Each row was made from one small tree. Brackets hold a mark, then the marks that hang from it, in the order of their numbers. Every link used is in the known rows. Write each row's tree.
In the rows, 128 means zero.
Known rows
{Z581 {Z199 Z188}}: [ 98 131 116  61 125 111 107 100 164  93 133  89 143 104  97 129 190 125
  47 147 119 157 105]
{Z199 {Z188 Z4}}: [ 83 117 156 111 116  95 123 117 182  65 117  94 178 159 137 140 133 145
 101 145 119 144  88]
{Z4 Z738}: [135 128 119  65 121 115 108  88 139  88 117  86 112  75 121 108 169 114
  39 144 202 161  98]
{Z199 {Z188 Z125 Z738}}: [ 98 113 159  89 129  95  95 137 161  70 133 110 161 146  88 110 152 132
  94 195 143 129 113]
{Z199 {Z188 Z125}}: [ 79 123 161 113 127 100 126 112 169  74 129 102 161 153 112 126 134 149
 111 172 121 141 133]
{Z738 {Z4 {Z125 Z188} Z199}}: [135 124 105 127 167 172 122 134 112 150 109  51 145 130 113 146  96 117
 127 128 115 105 139]
{Z581 Z199}: [109 129  91  49 156 135 104  98 129 125 128  84 125  82 106 134 173 106
  38 119 141 160 116]
{Z188 Z4 Z738}: [121 102 126  60 161 119  79 145 131  98 114 100 159 130 124 130 129  96
  76 131 174 131  74]
{Z581 {Z199 {Z188 Z4 Z125 Z738}}}: [ 91 116 141  17 170 123  74 122 166  98 151 120 159 153  96 142 158 102
  92 143 134 139 113]
{Z4 Z125 {Z199 Z188} Z738}: [124 116 157 122 104  87 111 121 156  74 140  87 148  90 125 133 140 128
 115 172 133 103 121]
{Z4 Z199 Z738}: [114 131 112 128 117 113 118 111 116 109 105  83 136  58 133 114 157 109
  61 151 178 142  79]
{Z125 {Z4 Z738} {Z188 Z199}}: [147  87 168  67 109 126  83  90 150 169 107  69 137 124 181 140 148  74
 135 124 132 117 131]
{Z581 {Z199 {Z188 Z4}}}: [ 87 125 127  48 142 117 101 103 174  95 136  98 158 134 116 148 166 118
  72 125 117 155  99]
{Z4 {Z125 Z188} Z199}: [119  98 161 142 145 130  94 132 123 154 133  62 160 115 139 157 103 120
 144 142  93  82 164]
{Z199 Z188}: [ 95 124 143 128  95  87 128 113 171  65 116  82 160 121 113 118 163 154
  70 174 120 147  96]
{Z199 {Z188 {Z4 Z125} Z738}}: [117  98 167  74 129  87  86 147 178  58 139 100 175 157 114 139 131 127
 112 164 125 107 102]
{Z188 Z199 Z738}: [141 117  91 128 121 102 138 148 108 106 101  68 129  59 139 118 153  86
  62 145 149 116  79]
{Z188 Z199 {Z738 Z4}}: [156 135  54 120 141 137 154 153 100 110  88  58 121  77 121 114 140  83
  62 136 157 124  68]
{Z4 Z125 Z199 Z738}: [137 114 130 109 135 111 110 118 120 105 134  82 130  67 133 137 124 109
 106 143 154 104 130]
{Z188 Z4 Z199}: [101 117 110 138 146 118 169 121 132 114 100  72 151 115 200 168  93  96
 121  81 119 127  92]
{Z125 Z188}: [119 108 159  93 130 138  84 100 146 143 116  64 145 130 126 130 151 123
  80 145 139 134 139]
{Z738 {Z4 {Z199 Z188}}}: [102 147  81 164 130 139 156 136 125 102  86  65 159 118 105 119 130 136
  85 153 123 142  70]

Write each row's tree
[104 118 126  27 143 112  77 123 168  90 139 105 158 128  97 134 182 104
  59 144 135 144  84]
{Z581 {Z199 {Z188 Z4 Z738}}}
[ 85  97 142 146 105  89 109 129 136 125  92  92 187 125 150 130 131 120
 136 157  85 124  86]
{Z125 {Z4 {Z199 Z188}}}
[115 103 147 149 118  84 105 162 136  85 133  83 172 101 109 133 127 129
 122 184  96  83 114]
{Z4 Z125 {Z199 {Z188 Z738}}}
[136 131  78 102 183 154 150 151  97 123 106  82 123 116 120 125 104  79
 115 135 157 115 113]
{Z188 Z125 Z199 {Z738 Z4}}
[ 80  96 142 113 171 126 108 121 108 153 109 110 168 143 150 142  88 105
 167 133 113 123 140]
{Z188 {Z125 {Z4 Z199}}}
[156 118 114 100 138 156 107 136 125 149 101  49 133 116 123 125 149  86
  84 144 145 113 109]
{Z125 {Z188 Z199 {Z738 Z4}}}
[ 99 115 137  38 150 116  98 108 177  93 151  97 154 139 116 160 149 118
  94 121 104 136 126]
{Z581 {Z199 {Z188 {Z4 Z125}}}}
[ 80 119 142 158 127  97 110 153 131  96 117 102 179 117 107 118 137 127
 110 191 121 115  92]
{Z4 {Z199 {Z188 Z125 Z738}}}
[106 100 150 107  96  89  94 113 146 112 100 100 168 111 147 118 153 108
 120 162 128 132  80]
{Z125 {Z4 {Z199 Z188} Z738}}
[145  95 124  91 162 110 124 159 126 104 128  80 148 113 170 165  89  76
 136 105 126  82 109]
{Z188 {Z4 Z125} Z199 Z738}
[130 132  75 137 168 156 149 139  99 124 103  60 140 107 111 140  90 120
 114 124 123 115 118]
{Z738 {Z4 Z125 Z199}}
[ 93 105 177  72 120  96  99 101 175  85 129 115 160 162 125 123 140 129
 134 170 130 139 129]
{Z199 {Z188 {Z125 {Z4 Z738}}}}
[142  72 174  41 132 127  27 126 138 168 110  85 164 149 125 122 156  86
 116 159 133 111 124]
{Z125 Z4 {Z188 Z738}}
[113 124 116  41 127 107  81 120 158  90 136  96 142  98  77 117 204 112
  35 167 136 148  91]
{Z581 {Z199 {Z188 Z738}}}
[134 126 103  26 149 128  88 127 155  91 143  88 135 113  67 125 180 108
  58 156 129 132 111]
{Z581 {Z199 {Z188 {Z738 {Z4 Z125}}}}}
[ 98 116 145  12 145 118  80  89 169 109 146 117 141 135 106 133 174 103
  97 146 132 153 132]
{Z581 {Z199 {Z188 {Z125 {Z4 Z738}}}}}
[ 80 102 172  96 127  95 109 112 168  93 124 110 172 169 127 130 125 136
 145 166 103 136 134]
{Z199 {Z188 {Z125 Z4}}}
[126  84 162 103 119 127  98 106 139 181  98  62 158 137 185 151 127  86
 150 119  90 109 138]
{Z125 Z4 {Z188 Z199}}
[107 105 131  90 189 128 127 150 119 119 124 106 153 145 168 159  79  72
 152 110 146 103 113]
{Z188 Z4 Z125 Z199 Z738}
[116  99 129  98 120 108  93 111 117 138  96  96 154  93 154 122 140  93
 114 139 147 133  86]
{Z125 {Z4 Z199 Z738}}
[144 104 169  94 134 129  75 112 135 137 141  72 137  97 134 145 129 104
 123 149 145  92 155]
{Z4 {Z125 Z188} Z199 Z738}
[131 126  97  54 197 161 101 144 105 116 116 101 131 139  75 109 118 100
  92 154 185 134 118]
{Z188 Z125 {Z738 Z4}}
[ 96 102 136 127 170 123 120 137 124 118 124  88 173 132 165 173  70 115
 151 101 108 102 122]
{Z188 {Z4 Z125 Z199}}
